What can hang from each mark
J: Y
K: R
V: R Z
B: G
R: V
S: B H Y
G: B H U V
L: Y
Z: V
H: S

Every row comes from one small tree of marks. The marks that hang from a mark follow it in brackets, in alphabetical order. Every link used is in the known rows. Which tree was each row made from?
Known rows
K{R{V{Z}}}: [-0.67 -0.05  0.30 -0.11  0.16  0.16 -0.64  0.08  0.17 -0.02 -0.66 -0.78
 -0.74 -0.22 -0.21 -0.15 -0.62  0.47  0.80  0.36  0.01 -0.32  0.52 -0.01
  0.44]
G{B H{S} U}: [ 0.09 -0.08  0.05 -0.18 -0.31 -0.21 -0.53 -0.21  0.07  0.04 -0.02  0.66
  0.04 -0.01  0.05 -0.05  0.13 -0.43  0.04 -0.09  0.10  0.28 -0.65  0.19
  0.02]
B{G{H U V{R Z}}}: [-0.35  0.19  0.32 -0.30 -0.48 -0.06 -0.79  0.06 -0.07  0.37 -0.63  0.67
 -0.43 -0.34 -0.10 -0.10 -0.52 -0.37  0.50  0.41  0.16  0.32 -0.26 -0.07
  0.34]
H{S{B{G} Y}}: [-0.08 -0.04 -0.33  0.04 -0.37 -0.18 -0.46 -0.08  0.64  0.49  0.31 -0.09
 -0.10 -0.06 -0.02 -0.07 -0.04  0.01 -0.12 -0.12 -0.02 -0.02 -0.11  0.10
  0.10]
V{R Z}: [-0.60 -0.12  0.27 -0.04  0.16  0.09 -0.62  0.27  0.19  0.02 -0.63 -0.81
 -0.63 -0.20 -0.17 -0.20 -0.50  0.37  0.71  0.30  0.11 -0.36  0.39 -0.08
  0.46]
G{B V{R}}: [-0.34  0.04  0.29 -0.09  0.03 -0.03 -0.61  0.30  0.13 -0.21 -0.68 -0.23
 -0.26 -0.25 -0.18 -0.14 -0.28  0.25  0.51  0.16  0.11 -0.11  0.06  0.19
  0.40]
G{H{S}}: [-0.11 -0.22  0.04 -0.05 -0.14 -0.09 -0.49 -0.04  0.24  0.04 -0.30 -0.24
 -0.02 -0.01  0.05 -0.04  0.13 -0.04  0.18 -0.09  0.03 -0.18 -0.16  0.11
  0.26]
S{Y}: [-0.31 -0.24  0.08  0.23 -0.10 -0.05 -0.48  0.19  0.42 -0.04 -0.03 -0.89
 -0.04 -0.15  0.01 -0.08 -0.06  0.24  0.41 -0.05 -0.01 -0.32  0.21  0.19
  0.32]
H{S{B Y}}: [-0.08 -0.21 -0.14  0.15 -0.10 -0.16 -0.43 -0.08  0.51  0.24  0.30 -0.52
 -0.14 -0.04 -0.07 -0.11 -0.02  0.11 -0.03 -0.22 -0.02 -0.20 -0.06  0.22
  0.22]
S{B{G} H}: [-0.18 -0.02 -0.31  0.13 -0.38 -0.16 -0.53  0.04  0.59  0.46  0.23 -0.07
  0.08 -0.04  0.03  0.01 -0.12  0.25  0.04  0.05 -0.04 -0.20  0.05 -0.16
  0.06]
Z{V}: [-0.46 -0.26  0.05  0.08  0.14  0.06 -0.54  0.39  0.24 -0.14 -0.45 -0.84
 -0.33 -0.20 -0.06 -0.09 -0.31  0.53  0.56  0.24  0.13 -0.51  0.25 -0.05
  0.35]
G{H}: [-0.22 -0.20  0.10  0.08 -0.12 -0.07 -0.53  0.12  0.24  0.11 -0.29 -0.38
  0.09 -0.08  0.08 -0.01  0.10  0.07  0.38  0.06  0.04 -0.20  0.02  0.06
  0.26]
H{S{B{G{U V}} Y}}: [ 0.00  0.06 -0.13 -0.05 -0.59 -0.21 -0.57 -0.13  0.33  0.49  0.18  0.50
  0.00 -0.25 -0.07 -0.08 -0.14 -0.36 -0.13 -0.07  0.05  0.29 -0.45  0.20
  0.20]
K{R}: [-0.44 -0.15  0.13  0.07  0.13  0.09 -0.52  0.24  0.30 -0.07 -0.31 -0.86
 -0.14 -0.14 -0.08 -0.16 -0.13  0.55  0.54  0.16 -0.05 -0.42  0.37  0.10
  0.34]
Z{V{R}}: [-0.55 -0.16  0.14  0.03  0.24  0.11 -0.57  0.41  0.21 -0.14 -0.45 -0.88
 -0.71 -0.20 -0.15 -0.15 -0.50  0.68  0.66  0.31  0.09 -0.56  0.32 -0.01
  0.39]
G{B H{S{Y}} U}: [ 0.17 -0.06  0.04 -0.08 -0.44 -0.30 -0.50 -0.31  0.16  0.02  0.39  0.62
 -0.06 -0.04  0.04 -0.03  0.09 -0.52 -0.06 -0.21  0.03  0.33 -0.73  0.33
  0.00]
G{B H V{R}}: [-0.22  0.08  0.33 -0.14 -0.10 -0.14 -0.63  0.13  0.05 -0.08 -0.54  0.21
 -0.22 -0.19 -0.11 -0.07 -0.18 -0.03  0.39  0.13  0.09  0.05 -0.21  0.21
  0.32]
J{Y}: [-0.30 -0.23  0.08  0.21 -0.04 -0.12 -0.42  0.23  0.43 -0.10 -0.24 -0.89
  0.00 -0.11  0.11  0.00 -0.11  0.14  0.50 -0.02  0.05 -0.31  0.29  0.08
  0.29]
L{Y}: [-0.25 -0.47  0.03  0.07  0.03 -0.03 -0.57  0.10  0.30 -0.12 -0.32 -0.85
 -0.06 -0.10  0.06 -0.09  0.11  0.49  0.57 -0.01  0.18 -0.24  0.37  0.09
  0.30]
K{R{V}}: [-0.52 -0.08  0.19  0.00  0.12  0.15 -0.57  0.11  0.28 -0.08 -0.50 -0.82
 -0.45 -0.17 -0.14 -0.10 -0.31  0.58  0.69  0.23 -0.08 -0.39  0.49  0.13
  0.39]
G{B H{S{Y}} U V{Z}}: [ 0.01  0.02  0.31 -0.25 -0.46 -0.29 -0.64 -0.27 -0.11 -0.02 -0.11  0.81
 -0.29 -0.23 -0.10 -0.10 -0.28 -0.73  0.09 -0.05  0.15  0.47 -0.79  0.25
  0.23]
H{S}: [-0.25 -0.26  0.01  0.00  0.01  0.00 -0.46  0.12  0.32 -0.07 -0.44 -0.66
 -0.06 -0.08 -0.01 -0.13  0.02  0.24  0.31 -0.07  0.04 -0.36  0.10  0.07
  0.35]
G{B H{S} U V}: [ 0.08 -0.01  0.21 -0.25 -0.38 -0.24 -0.58 -0.15 -0.09 -0.05 -0.34  0.83
  0.12 -0.17 -0.02 -0.06  0.04 -0.54  0.07 -0.06  0.14  0.37 -0.73  0.26
  0.20]

Which tree is each row?
[-0.40  0.09  0.45 -0.23 -0.08 -0.05 -0.72  0.15 -0.13 -0.06 -0.67  0.24
 -0.51 -0.34 -0.24 -0.21 -0.61 -0.14  0.59  0.31  0.22  0.21 -0.19  0.08
  0.40]
G{B U V{R Z}}
[-0.04  0.01 -0.30  0.21 -0.65 -0.25 -0.56 -0.16  0.53  0.53  0.81  0.29
  0.02 -0.08  0.05  0.01 -0.16 -0.11 -0.10 -0.02 -0.08  0.11 -0.29  0.01
 -0.02]
S{B{G{U}} H Y}
[-0.25  0.19  0.24 -0.41 -0.50 -0.09 -0.76 -0.10 -0.08  0.33 -0.63  0.83
 -0.56 -0.29 -0.12 -0.13 -0.48 -0.47  0.30  0.26  0.16  0.32 -0.45 -0.03
  0.35]
B{G{H{S} U V{R Z}}}
[-0.12 -0.01 -0.04 -0.07 -0.56 -0.12 -0.61  0.02  0.21  0.43 -0.08  0.48
  0.18 -0.14  0.12  0.03  0.05 -0.29  0.25  0.17  0.08  0.23 -0.27 -0.03
  0.06]
B{G{H U}}
[ 0.06 -0.02  0.17 -0.11 -0.34 -0.27 -0.52 -0.14  0.15 -0.14 -0.09  0.36
 -0.04 -0.14 -0.04 -0.04  0.04 -0.37  0.00 -0.21  0.05  0.17 -0.53  0.38
  0.25]
G{B H{S{Y}} V}
[-0.10  0.07  0.27 -0.27 -0.11 -0.16 -0.59 -0.03  0.04 -0.13 -0.54  0.39
 -0.32 -0.14 -0.13 -0.11 -0.13 -0.13  0.20 -0.02  0.08  0.07 -0.40  0.26
  0.33]
G{B H{S} V{R}}
[-0.21  0.04 -0.09  0.10 -0.43 -0.16 -0.58  0.13  0.48  0.45  0.02 -0.09
  0.08 -0.28 -0.09 -0.03 -0.15  0.01  0.10  0.07  0.03  0.03  0.01  0.12
  0.28]
S{B{G{V}} Y}
[-0.11 -0.02  0.25 -0.11 -0.20 -0.18 -0.58  0.11  0.07 -0.09 -0.51  0.23
  0.17 -0.19 -0.03 -0.02  0.03 -0.16  0.29  0.07  0.14  0.10 -0.28  0.19
  0.27]
G{B H V}
[-0.18  0.14 -0.07 -0.08 -0.33 -0.14 -0.57 -0.01  0.45  0.39 -0.03  0.07
 -0.43 -0.21 -0.17 -0.13 -0.31  0.05 -0.01 -0.02 -0.03  0.00 -0.12  0.21
  0.34]
H{S{B{G{V{R}}} Y}}
[ 0.05  0.02  0.18 -0.04 -0.36 -0.25 -0.59 -0.26  0.10  0.36  0.28  0.50
 -0.40 -0.16 -0.16 -0.11 -0.22 -0.42 -0.03 -0.09 -0.01  0.23 -0.62  0.38
  0.28]
G{H{S{B Y}} U V{R}}
[-0.09  0.08  0.13 -0.26 -0.72 -0.20 -0.68 -0.21  0.04  0.30 -0.19  0.80
 -0.26 -0.29 -0.02 -0.07 -0.30 -0.71  0.11  0.08  0.12  0.43 -0.60  0.08
  0.28]
B{G{H{S{Y}} U V{Z}}}
[-0.06  0.02 -0.21  0.12 -0.49 -0.25 -0.52 -0.09  0.55  0.66  0.47  0.19
  0.06 -0.05  0.04  0.07  0.05 -0.17 -0.05  0.00 -0.03  0.13 -0.17  0.06
  0.00]
S{B{G{H}} Y}
[-0.13 -0.18 -0.13  0.34 -0.22 -0.21 -0.46 -0.05  0.56  0.21  0.62 -0.58
 -0.05 -0.02 -0.02 -0.02 -0.13  0.22  0.03 -0.14 -0.12 -0.32  0.01  0.11
  0.16]
S{B H Y}
[-0.11 -0.01 -0.32  0.23 -0.49 -0.22 -0.50 -0.06  0.68  0.44  0.63 -0.13
 -0.01 -0.05  0.03  0.01 -0.13  0.15 -0.08 -0.07 -0.11 -0.14 -0.03 -0.01
  0.04]
S{B{G} H Y}
[-0.31  0.14  0.17 -0.16 -0.35 -0.06 -0.67  0.19  0.19  0.25 -0.61  0.20
 -0.19 -0.26 -0.04 -0.05 -0.20  0.02  0.39  0.24  0.06  0.01 -0.03  0.04
  0.35]
B{G{H V{R}}}
[-0.01 -0.06  0.21 -0.10 -0.44 -0.27 -0.62 -0.31  0.01  0.42  0.12  0.53
 -0.28 -0.21 -0.14 -0.10 -0.31 -0.66 -0.02 -0.03  0.10  0.35 -0.65  0.20
  0.29]
G{H{S{B Y}} U V{Z}}
[-0.13  0.15  0.09 -0.09 -0.68 -0.27 -0.71 -0.16  0.14  0.70  0.17  0.83
 -0.14 -0.30 -0.09 -0.02 -0.35 -0.65  0.07  0.20  0.11  0.51 -0.49  0.03
  0.16]
S{B{G{H U V{Z}}} Y}
[-0.12  0.01 -0.19  0.01 -0.36 -0.17 -0.56  0.00  0.47  0.67  0.07  0.23
  0.15 -0.04  0.05  0.04  0.08 -0.05  0.06  0.11  0.04  0.08 -0.08 -0.06
  0.01]
S{B{G{H}}}
[-0.03 -0.06  0.12 -0.06 -0.29 -0.20 -0.57 -0.06  0.08  0.09 -0.02  0.50
  0.15 -0.07  0.06 -0.01  0.08 -0.32  0.24  0.05  0.12  0.27 -0.45  0.15
  0.01]
G{B H U}
[-0.18 -0.04  0.25 -0.07 -0.23 -0.11 -0.60  0.18  0.01 -0.12 -0.49  0.21
  0.18 -0.29 -0.06 -0.10 -0.13 -0.17  0.38  0.12  0.17  0.19 -0.27  0.19
  0.27]
G{B U V}
[ 0.01  0.00 -0.29  0.02 -0.53 -0.20 -0.51 -0.20  0.47  0.58  0.51  0.34
 -0.07 -0.10  0.00 -0.07 -0.06 -0.25 -0.17 -0.11  0.00  0.22 -0.37  0.11
  0.03]
H{S{B{G{U}} Y}}
[-0.12  0.14  0.09 -0.17 -0.49 -0.16 -0.60 -0.05  0.27  0.19 -0.22  0.34
 -0.40 -0.22 -0.05 -0.05 -0.19 -0.20  0.10 -0.03 -0.02  0.06 -0.29  0.22
  0.36]
B{G{H{S{Y}} V{R}}}
[-0.18  0.19 -0.03 -0.01 -0.49 -0.15 -0.69  0.01  0.27  0.46  0.04  0.50
 -0.20 -0.23 -0.11 -0.08 -0.43  0.00  0.15  0.20 -0.01  0.09 -0.23 -0.02
  0.21]
S{B{G{U V{R}}} H}
[-0.18  0.03  0.40 -0.23 -0.32 -0.19 -0.70 -0.01 -0.20  0.05 -0.51  0.68
 -0.08 -0.27 -0.10 -0.07 -0.29 -0.53  0.39  0.23  0.23  0.41 -0.51  0.07
  0.25]
G{B H U V{Z}}
